What can hang from each mark
K_851: K_368
K_903: K_901
K_368: K_504 K_673 K_851
K_901: K_718 K_903
K_718: K_901
K_272: K_11 K_901
K_178: K_404 K_901
K_404: K_673
K_673: K_368 K_404
K_504: K_368 K_901
K_967: K_368 K_600
K_833: K_404 K_721

Each row was made from one small tree. The marks that hang from a mark follow it in brackets, in the order of their numbers. Every link used is in the known rows. Write each row's tree.
Known rows
K_851{K_368{K_504{K_901} K_673}}: [-1.60 -3.59  3.30 -0.08 -1.25  2.27  0.45  1.96 -0.41  1.49 -1.80  0.31
  2.21 -3.22  0.63 -1.67  0.47  2.70 -0.44  5.58  1.59 -1.85 -0.84 -2.51
 -1.02 -0.47 -4.33 -2.24]
K_178{K_404{K_673} K_901{K_718 K_903}}: [ 0.22 -2.88  5.23  0.62 -0.36  2.67  0.15  1.27  1.59  0.38 -4.07  1.56
  1.38 -2.66 -3.94 -2.51  2.97  2.31 -0.77  0.56  0.06 -2.70 -0.59 -2.62
  0.04  0.51 -2.56 -1.03]
K_967{K_368{K_673} K_600}: [-1.60 -1.37  1.47  3.01  0.58  4.73  2.00  2.22 -0.19  2.85 -0.42  2.88
  3.04 -4.05  0.55 -0.78  2.04  0.05 -2.36  2.58  2.46 -2.41  0.06 -3.90
 -1.38  1.20 -1.37 -0.38]
K_178{K_404{K_673{K_368{K_504}}} K_901{K_718 K_903}}: [ 0.58 -3.77  5.42  0.45  0.46  2.82  0.66  0.71  1.30  0.92 -4.92  1.96
  2.91 -2.08 -3.43 -3.68  2.97  2.77 -0.77  1.48  0.39 -2.26 -0.66 -2.51
  0.24 -0.75 -2.34 -1.92]
K_404{K_673{K_368{K_504 K_851}}}: [ 0.63 -3.64  3.80 -0.07 -0.42  1.84  0.78  0.66 -0.90  3.10 -0.65 -0.90
  3.37 -1.69 -1.08 -1.99  1.27  2.84  0.05  4.24  1.08 -1.53  0.53 -3.03
 -1.42 -0.52 -1.80 -1.46]
K_272{K_11}: [ 0.99 -2.31  2.56 -0.58 -1.25  1.08  1.58  2.54 -0.18  1.56 -0.23 -1.02
  0.35 -2.39 -1.86 -0.59  1.09  1.25 -0.51  1.85  1.29 -2.11  0.34 -2.40
 -4.35  1.30 -2.78 -0.79]
K_673{K_368{K_504 K_851}}: [-0.55 -4.16  2.85 -0.51 -1.19  2.11  1.97 -0.55 -0.55  3.15 -1.74 -0.71
  3.91 -1.74  0.18 -2.93  2.36  2.36 -0.66  5.07  1.64 -1.69 -0.77 -3.21
 -0.97 -0.99 -2.13 -0.98]
K_833{K_404}: [ 1.32 -1.33  2.90 -1.18 -2.05  1.13  1.86  0.44  1.47  2.13 -0.92  0.54
 -0.13 -3.67 -0.77 -0.30  0.94  1.49 -1.69  2.28 -0.49 -2.39 -0.25 -2.85
 -1.74  2.32 -1.92  0.67]
K_504{K_368{K_673} K_901{K_718 K_903}}: [-2.20  0.50  6.18 -1.33 -2.72  3.64  2.81  2.43 -0.27  5.09 -4.81 -1.34
  0.17 -5.78  0.56 -2.40  1.04  2.51  0.36  3.77  0.14 -3.06  0.50 -2.53
  1.44  1.16 -0.41  0.13]
K_178{K_901}: [ 0.49 -3.29  2.62 -0.88 -1.23  1.18  0.91  0.41  1.44  1.11 -1.48  0.31
  0.78 -1.46 -2.51 -0.77  3.42  2.35 -1.83  2.98  2.26 -1.47 -0.02 -2.45
 -2.16  0.21 -2.54 -1.61]
K_903{K_901}: [-0.40 -1.87  2.52  0.38 -3.31  0.52  1.10  2.19  0.96  2.83  0.19 -0.78
 -0.13 -2.37  0.14  0.22  1.84  1.23 -2.14  2.49 -0.69 -2.88  0.41 -2.87
 -2.28  1.22 -1.37 -0.90]
K_851{K_368{K_504{K_901{K_718 K_903}} K_673}}: [-2.43 -3.11  4.20  0.13 -1.67  2.97  1.11  2.43 -0.41  2.02 -3.77  0.80
  2.17 -4.00 -0.04 -2.53  0.77  2.41  0.04  4.53  0.56 -2.63 -1.49 -2.64
  0.45 -0.32 -4.04 -1.72]
K_504{K_368{K_673{K_404} K_851} K_901{K_718}}: [-2.16 -0.62  5.21 -1.03 -3.24  3.09  2.91  0.75 -1.54  4.08 -3.62 -1.77
  1.89 -4.86  2.29 -2.61  1.41  2.64  0.79  5.76 -0.51 -1.96 -0.47 -2.36
  1.28 -0.23  0.64  0.08]
K_851{K_368{K_504{K_901{K_718 K_903}} K_673{K_404}}}: [-1.85 -3.02  4.23  0.95 -1.49  2.76  1.88  2.28 -0.79  1.79 -4.15  1.11
  2.94 -3.61  0.22 -2.86  1.01  2.31 -0.03  4.52 -0.35 -2.20 -1.82 -1.80
  0.89 -0.45 -2.54 -2.26]
K_178{K_404}: [ 0.37 -2.00  3.01  0.92 -0.60  1.91  0.15  1.11  1.40  0.60 -0.61 -0.32
  0.81 -2.14 -1.46 -1.05  1.75  1.70 -1.47  2.28  1.08 -2.39  0.19 -2.91
 -1.57  1.91 -2.84  0.26]
K_967{K_368{K_504{K_901} K_673 K_851}}: [-3.53 -4.16  2.24  0.12 -1.51  4.18  1.55  1.13 -1.86  3.06 -1.18  0.00
  3.32 -3.61  1.96 -2.44 -0.03  2.05 -1.58  5.17  1.54 -2.38 -1.71 -4.56
 -0.43 -0.43 -2.02 -0.13]
K_272{K_11 K_901{K_718 K_903}}: [-0.39 -1.81  4.58 -1.61 -1.91  2.20  2.17  3.08 -0.08  2.23 -3.95 -0.63
  0.94 -4.00 -2.67 -2.58  2.97 -0.35  0.59 -0.44  0.27 -2.67  0.91 -1.32
 -4.14  0.86 -2.22 -1.41]
K_178{K_404 K_901{K_903}}: [-0.11 -3.51  3.67  0.48 -0.70  2.42  0.68  0.25  2.29  0.18 -3.20  1.23
  1.58 -2.17 -2.59 -2.14  3.16  1.83 -2.25  1.30  1.82 -2.39 -1.00 -2.30
 -1.07  0.67 -3.11 -1.46]
K_718{K_901{K_903}}: [-0.06 -1.79  2.86  0.20 -2.87  2.54  2.39  2.04  1.58  3.02 -3.38  1.08
 -0.61 -2.67 -1.88 -1.03  1.01  1.08 -1.21  3.13  0.15 -2.23  0.47 -2.81
 -0.52  1.01 -2.05 -1.08]
K_833{K_404{K_673} K_721}: [ 4.11 -1.74  4.31 -1.27 -3.07  0.20  0.48  0.51  1.81  2.82  0.01  1.14
  0.88 -5.23 -1.25 -0.27 -0.30  1.22 -0.81  1.73 -2.17 -1.93  0.95 -1.01
 -2.48  1.89 -1.52  0.14]
K_673{K_368{K_504{K_901} K_851} K_404}: [-0.18 -3.74  3.68  0.53 -1.61  1.80  3.01 -0.23 -1.31  3.33 -2.86 -0.77
  4.56 -1.60  1.32 -3.66  2.16  2.91 -0.12  5.55  0.05 -0.64 -0.50 -1.19
 -0.05 -1.18  0.74 -2.08]
K_504{K_368{K_673 K_851} K_901{K_718 K_903}}: [-3.52 -0.58  6.00 -1.48 -3.83  4.00  2.87  1.27 -1.08  5.04 -4.76 -1.71
  1.47 -6.10  1.62 -3.08  1.37  2.27  0.82  4.57  0.14 -3.16 -0.72 -3.06
  1.87  0.28 -0.73  0.54]
K_833{K_404{K_673{K_368{K_504}}} K_721}: [ 4.48 -2.60  4.53 -1.50 -2.18  0.33  0.93 -0.07  1.55  3.38 -0.82  1.53
  2.45 -4.71 -0.67 -1.42 -0.26  1.74 -0.85  2.65 -1.95 -1.44  0.83 -0.83
 -2.28  0.64 -1.32 -0.76]
K_851{K_368{K_673{K_404}}}: [ 0.46 -2.11  2.61  1.11 -0.87  1.18  1.36  1.53 -0.12  0.83 -1.46  1.06
  3.03 -3.01 -0.36 -0.98  1.95  1.37 -0.92  4.70  1.07 -1.46 -0.98 -1.75
 -1.39  0.20 -2.88 -2.40]
K_368{K_504{K_901} K_673 K_851}: [-4.15 -5.78  2.57 -1.17 -3.17  3.37  2.00 -0.55 -1.93  2.61 -1.41 -1.52
  2.97 -2.61  1.86 -2.11 -0.06  3.53 -0.49  6.47  0.43 -2.68 -3.33 -4.35
 -0.14 -1.75 -2.54 -0.49]
K_178{K_404{K_673{K_368}} K_901}: [ 2.43 -3.48  3.96  0.25  0.84  1.23 -0.34  0.20  1.63  0.18 -1.75  1.07
  2.66 -1.18 -2.69 -1.84  2.96  2.85 -1.33  2.77  2.07 -0.82  1.00 -1.84
 -2.34 -0.39 -2.52 -2.67]
K_967{K_368 K_600}: [-0.91 -0.66  1.97  3.32  0.66  4.42  1.26  2.96  0.54  3.06 -0.39  2.61
  1.95 -3.79  0.02 -1.01  2.60 -0.34 -2.03  1.31  2.84 -2.01  1.71 -3.09
 -1.51  2.32 -1.20 -0.02]

Write each row's tree
[-1.05 -3.92  2.50  0.20 -0.50  2.23  0.60  1.33 -0.14  0.92 -1.34  0.84
  2.79 -2.68 -0.15 -1.35  0.85  2.09 -1.14  5.16  1.86 -2.25 -1.71 -3.13
 -1.34 -0.43 -4.82 -2.00]
K_851{K_368{K_504 K_673}}
[-2.39 -1.20  5.26 -0.55 -3.26  3.35  3.33  0.63 -1.24  4.67 -3.65 -1.83
  2.54 -5.13  2.59 -2.69  0.81  2.24 -0.06  5.03  0.63 -2.24 -0.59 -1.80
  0.85  0.28  0.44 -0.95]
K_504{K_368{K_673{K_404} K_851} K_901{K_903}}
[-2.73 -5.97  1.65  0.15 -2.07  2.92  3.08 -1.56 -2.08  1.66 -1.27 -0.50
  4.79 -1.56  1.23 -2.15  0.72  2.62 -1.45  6.04 -0.40 -2.60 -4.75 -4.14
  0.01 -1.89 -1.47 -0.92]
K_368{K_504 K_673{K_404} K_851}
[ 0.12 -2.41  3.82 -1.59 -1.52  1.88  1.87  2.64  0.10  2.10 -2.55 -1.06
  1.28 -3.50 -2.03 -1.87  2.32 -0.25 -0.20 -0.08  1.68 -2.20  1.34 -0.92
 -5.62  1.03 -2.57 -2.31]
K_272{K_11 K_901{K_903}}
[-1.15 -3.88  3.67 -0.75 -1.93  2.16  1.87  0.09 -0.80  3.65 -2.24 -1.22
  3.22 -2.20  1.00 -3.22  1.90  2.98 -0.01  5.49  1.43 -1.31  0.02 -2.56
 -0.63 -0.98 -1.59 -1.26]
K_673{K_368{K_504{K_901} K_851}}
[-0.51 -3.32  4.12  0.56 -1.83  2.05  3.16  0.08 -1.43  3.39 -3.82 -0.56
  4.37 -1.87  0.83 -4.16  2.54  2.88  0.39  5.26 -0.89 -0.95 -0.75 -1.45
  0.89 -1.26  0.93 -1.50]
K_673{K_368{K_504{K_901{K_718}} K_851} K_404}
[-1.94 -3.22  3.72 -0.10 -1.43  2.51  0.64  2.24 -0.54  1.56 -2.77  0.55
  1.97 -3.54  0.24 -2.02  0.84  2.66  0.08  5.28  0.69 -2.15 -1.12 -2.72
 -0.16 -0.56 -4.11 -1.62]
K_851{K_368{K_504{K_901{K_718}} K_673}}
[ 1.36 -2.27  3.89  0.04 -0.84  1.26  0.79  0.88 -0.63  3.16 -0.37 -1.00
  2.87 -2.34 -1.52 -1.43  2.09  2.33  0.32  3.84  1.27 -1.29  1.35 -2.55
 -1.76  0.15 -1.41 -1.27]
K_404{K_673{K_368{K_851}}}
[-1.70 -1.34  4.48 -0.95 -2.89  2.71  2.69  0.29 -1.36  3.95 -2.13 -2.24
  2.24 -4.34  2.94 -1.96  0.82  2.69  0.02  6.20  0.88 -1.45 -0.01 -1.96
 -0.06 -0.03  0.35 -0.88]
K_504{K_368{K_673{K_404} K_851} K_901}
[ 3.62 -3.37  4.39 -1.56 -2.88  0.66  1.05 -0.77  1.04  3.34 -0.84  1.26
  3.15 -4.95  0.03 -1.95 -0.13  1.61 -0.51  3.24 -1.96 -1.57  0.05 -1.20
 -2.00  0.07 -1.55 -0.50]
K_833{K_404{K_673{K_368{K_504 K_851}}} K_721}
[-0.23 -4.45  5.26  0.33 -0.18  3.11  0.73 -0.05  0.82  0.92 -4.85  1.70
  3.71 -2.29 -2.74 -4.20  3.18  2.64 -0.49  2.05  0.35 -2.31 -1.45 -2.77
  0.57 -1.37 -2.54 -1.68]
K_178{K_404{K_673{K_368{K_504 K_851}}} K_901{K_718 K_903}}
[-1.40 -1.81  3.19 -1.42 -2.00  2.83  2.08 -0.42 -0.68  3.34 -0.95 -1.68
  2.46 -3.95  1.46 -1.27  1.43  1.74 -0.95  5.57  2.09 -2.40 -0.98 -3.87
 -0.94  0.11 -2.01  0.05]
K_504{K_368{K_673 K_851}}
[-1.76 -4.18  2.91  0.12 -1.54  2.45  2.86  0.67 -1.37  2.35 -1.92 -0.65
  2.54 -1.71  0.82 -1.55 -0.20  3.77 -1.24  5.50 -0.69 -1.99 -2.23 -2.66
 -0.18 -0.73 -0.34 -1.67]
K_368{K_504{K_901} K_673{K_404}}
[-0.63 -2.94  5.42 -0.11 -1.39  2.58  1.25  1.54 -1.22  4.02 -2.93 -0.83
  2.82 -3.01 -1.16 -3.09  1.32  3.06  1.04  3.51 -0.13 -2.03  0.50 -2.61
  0.32 -0.42 -1.10 -1.09]
K_404{K_673{K_368{K_504{K_901{K_718 K_903}} K_851}}}
[-0.47 -3.79  2.54  1.01 -0.28  1.98  1.40  1.17 -0.53  0.72 -1.72  1.09
  3.63 -2.29  0.09 -1.67  1.08  1.99 -1.24  5.23  0.91 -1.74 -2.00 -2.25
 -0.98 -0.57 -3.41 -2.56]
K_851{K_368{K_504 K_673{K_404}}}
[-1.07 -4.56  1.92  0.42 -0.61  2.42  3.02 -0.07 -1.06  1.67 -1.33 -0.04
  3.30 -1.09 -0.15 -1.24  0.46  3.00 -2.06  5.00 -0.39 -2.45 -3.23 -3.45
 -0.55 -0.84 -1.02 -1.39]
K_368{K_504 K_673{K_404}}
[-0.30 -0.17  4.68 -0.79 -1.78  2.25  2.57  1.47 -0.57  4.02 -2.18 -1.85
  1.10 -3.95  1.85 -1.18  0.61  2.94 -0.47  5.40  0.87 -1.34  1.18 -1.45
 -0.49  0.83  0.61 -1.32]
K_504{K_368{K_673{K_404}} K_901}
[-3.44 -5.69  2.68 -0.12 -2.88  3.00  2.94 -0.75 -2.38  2.32 -1.87 -1.15
  4.02 -2.10  2.18 -2.47  0.23  3.47 -0.59  6.52 -0.67 -2.17 -3.75 -3.36
  0.39 -1.92 -0.70 -1.19]
K_368{K_504{K_901} K_673{K_404} K_851}
[-4.41 -4.97  3.81  0.14 -3.45  3.91  3.68 -0.17 -2.40  2.98 -4.27 -0.48
  3.95 -3.23  1.33 -3.62  0.72  3.08 -0.04  5.18 -2.06 -3.20 -4.50 -3.48
  2.29 -1.77 -0.39 -0.49]
K_368{K_504{K_901{K_718 K_903}} K_673{K_404} K_851}
[-3.86 -5.08  3.19 -0.17 -3.21  3.32  3.20 -0.42 -2.51  2.41 -3.11 -0.76
  3.72 -2.63  1.63 -3.05  0.65  3.40  0.02  6.12 -1.78 -2.60 -4.09 -3.71
  1.52 -2.07 -0.50 -0.49]
K_368{K_504{K_901{K_718}} K_673{K_404} K_851}
[-1.72 -2.47  4.79  0.41 -1.54  2.67  0.27  3.23  0.31  2.21 -3.71  0.47
  1.07 -3.87 -0.59 -2.81  1.41  2.03  0.35  3.26  0.86 -2.23  0.07 -1.83
  0.25  0.78 -3.86 -1.34]
K_851{K_368{K_504{K_901{K_718 K_903}}}}
[-0.92 -0.23  4.62 -1.58 -2.01  2.54  1.88  1.70 -0.25  4.24 -1.77 -2.11
  0.24 -4.42  1.61 -0.93  0.37  3.00 -0.43  5.34  1.85 -1.80  1.52 -2.30
 -0.89  0.98 -0.89 -0.75]
K_504{K_368{K_673} K_901}
[-4.03 -5.51  3.28  0.17 -3.23  3.59  3.44 -0.53 -2.33  2.88 -3.12 -0.94
  4.23 -2.76  1.86 -3.06  0.25  3.12 -0.62  5.58 -0.87 -2.79 -4.18 -3.22
  1.11 -1.65 -0.59 -1.27]
K_368{K_504{K_901{K_903}} K_673{K_404} K_851}
[-1.53  1.25  6.72 -1.01 -2.64  3.30  2.03  3.17  0.44  5.30 -4.74 -1.65
 -0.81 -5.50  0.04 -2.61  1.59  2.15  0.72  2.49  0.39 -2.65  2.18 -1.72
  1.27  2.23 -0.32  0.56]
K_504{K_368 K_901{K_718 K_903}}
[-0.13 -3.07  4.88 -0.35 -1.20  2.14  0.86  1.39 -1.20  3.63 -1.95 -1.08
  2.68 -2.50 -0.90 -2.64  1.32  3.31  1.11  4.30  0.05 -1.58  0.87 -2.75
 -0.33 -0.65 -1.17 -1.07]
K_404{K_673{K_368{K_504{K_901{K_718}} K_851}}}
[-4.75 -5.61  3.23 -0.85 -3.46  3.91  2.58 -0.29 -1.89  3.16 -2.64 -1.27
  3.20 -3.30  1.57 -2.66  0.00  3.14 -0.58  5.56  0.26 -3.37 -3.77 -4.25
  0.64 -1.52 -2.42 -0.55]
K_368{K_504{K_901{K_903}} K_673 K_851}
[-2.86  0.13  6.52 -1.21 -3.69  3.73  2.12  2.06 -0.37  5.16 -4.61 -2.01
  0.38 -5.86  1.12 -3.37  1.84  1.86  1.14  3.32  0.40 -2.74  0.96 -2.28
  1.67  1.32 -0.59  0.91]
K_504{K_368{K_851} K_901{K_718 K_903}}
[-1.62 -3.86  1.77  0.37 -2.76  1.96  3.12 -1.19 -1.68  1.68 -0.93 -0.61
  4.07 -2.47  0.55 -1.27  1.92  1.84 -1.04  5.42 -0.31 -2.29 -3.39 -3.41
 -0.47 -0.84 -0.81 -0.62]
K_368{K_673{K_404} K_851}
[-3.77 -4.35  3.85 -0.81 -3.32  3.33  1.26  0.77 -1.22  2.92 -2.48 -1.50
  1.39 -2.77  0.67 -2.95  1.18  3.04  0.56  4.61 -0.36 -2.64 -1.54 -3.75
  0.81 -0.46 -2.18  0.71]
K_368{K_504{K_901{K_718}} K_851}
[ 3.98 -2.44  5.17 -1.60 -2.77  0.49  0.88  0.45  1.30  3.81 -1.22  1.17
  1.93 -5.11 -0.01 -1.65 -0.64  2.26 -0.30  2.97 -2.10 -1.22  1.54 -0.31
 -2.05  0.62 -0.89 -0.98]
K_833{K_404{K_673{K_368{K_504{K_901}}}} K_721}
[ 0.45 -1.99  5.57  0.02 -0.54  2.19  1.17  2.49 -0.51  4.08 -2.97 -0.52
  1.85 -2.68 -2.04 -2.50  1.06  3.24  0.68  2.83 -0.11 -1.94  1.50 -2.15
 -0.05  0.31 -0.82 -1.46]
K_404{K_673{K_368{K_504{K_901{K_718 K_903}}}}}
[-0.76 -1.73  3.28 -0.59 -1.80  2.60  2.84 -0.63 -0.99  3.11 -1.35 -1.47
  3.29 -3.60  1.68 -1.62  1.51  1.74 -1.10  5.67  1.26 -1.97 -1.34 -2.99
 -0.57 -0.08 -0.58 -0.48]
K_504{K_368{K_673{K_404} K_851}}
[-1.45  0.45  5.40 -1.68 -2.31  2.89  2.15  2.13 -0.38  4.30 -3.28 -1.70
 -0.10 -4.96  0.94 -1.64  1.06  3.00  0.33  4.95  0.40 -2.27  1.10 -2.69
  0.56  0.78 -0.58  0.21]
K_504{K_368{K_673} K_901{K_718}}
[ 0.35 -3.32  5.39  0.43 -0.59  2.60  0.70  0.21  0.99  0.96 -4.67  1.67
  3.36 -2.75 -3.05 -3.75  3.75  2.19 -0.29  1.72  0.41 -2.21 -0.78 -2.43
  0.32 -0.79 -2.26 -1.58]
K_178{K_404{K_673{K_368{K_851}}} K_901{K_718 K_903}}
[-1.40 -2.86  4.35  0.50 -1.34  2.44  0.12  2.93  0.39  2.13 -2.70  0.20
  1.32 -3.44 -0.15 -2.36  0.94  2.00 -0.15  3.55  1.71 -2.00  0.39 -1.57
 -0.65  0.89 -4.05 -1.93]
K_851{K_368{K_504{K_901{K_903}}}}
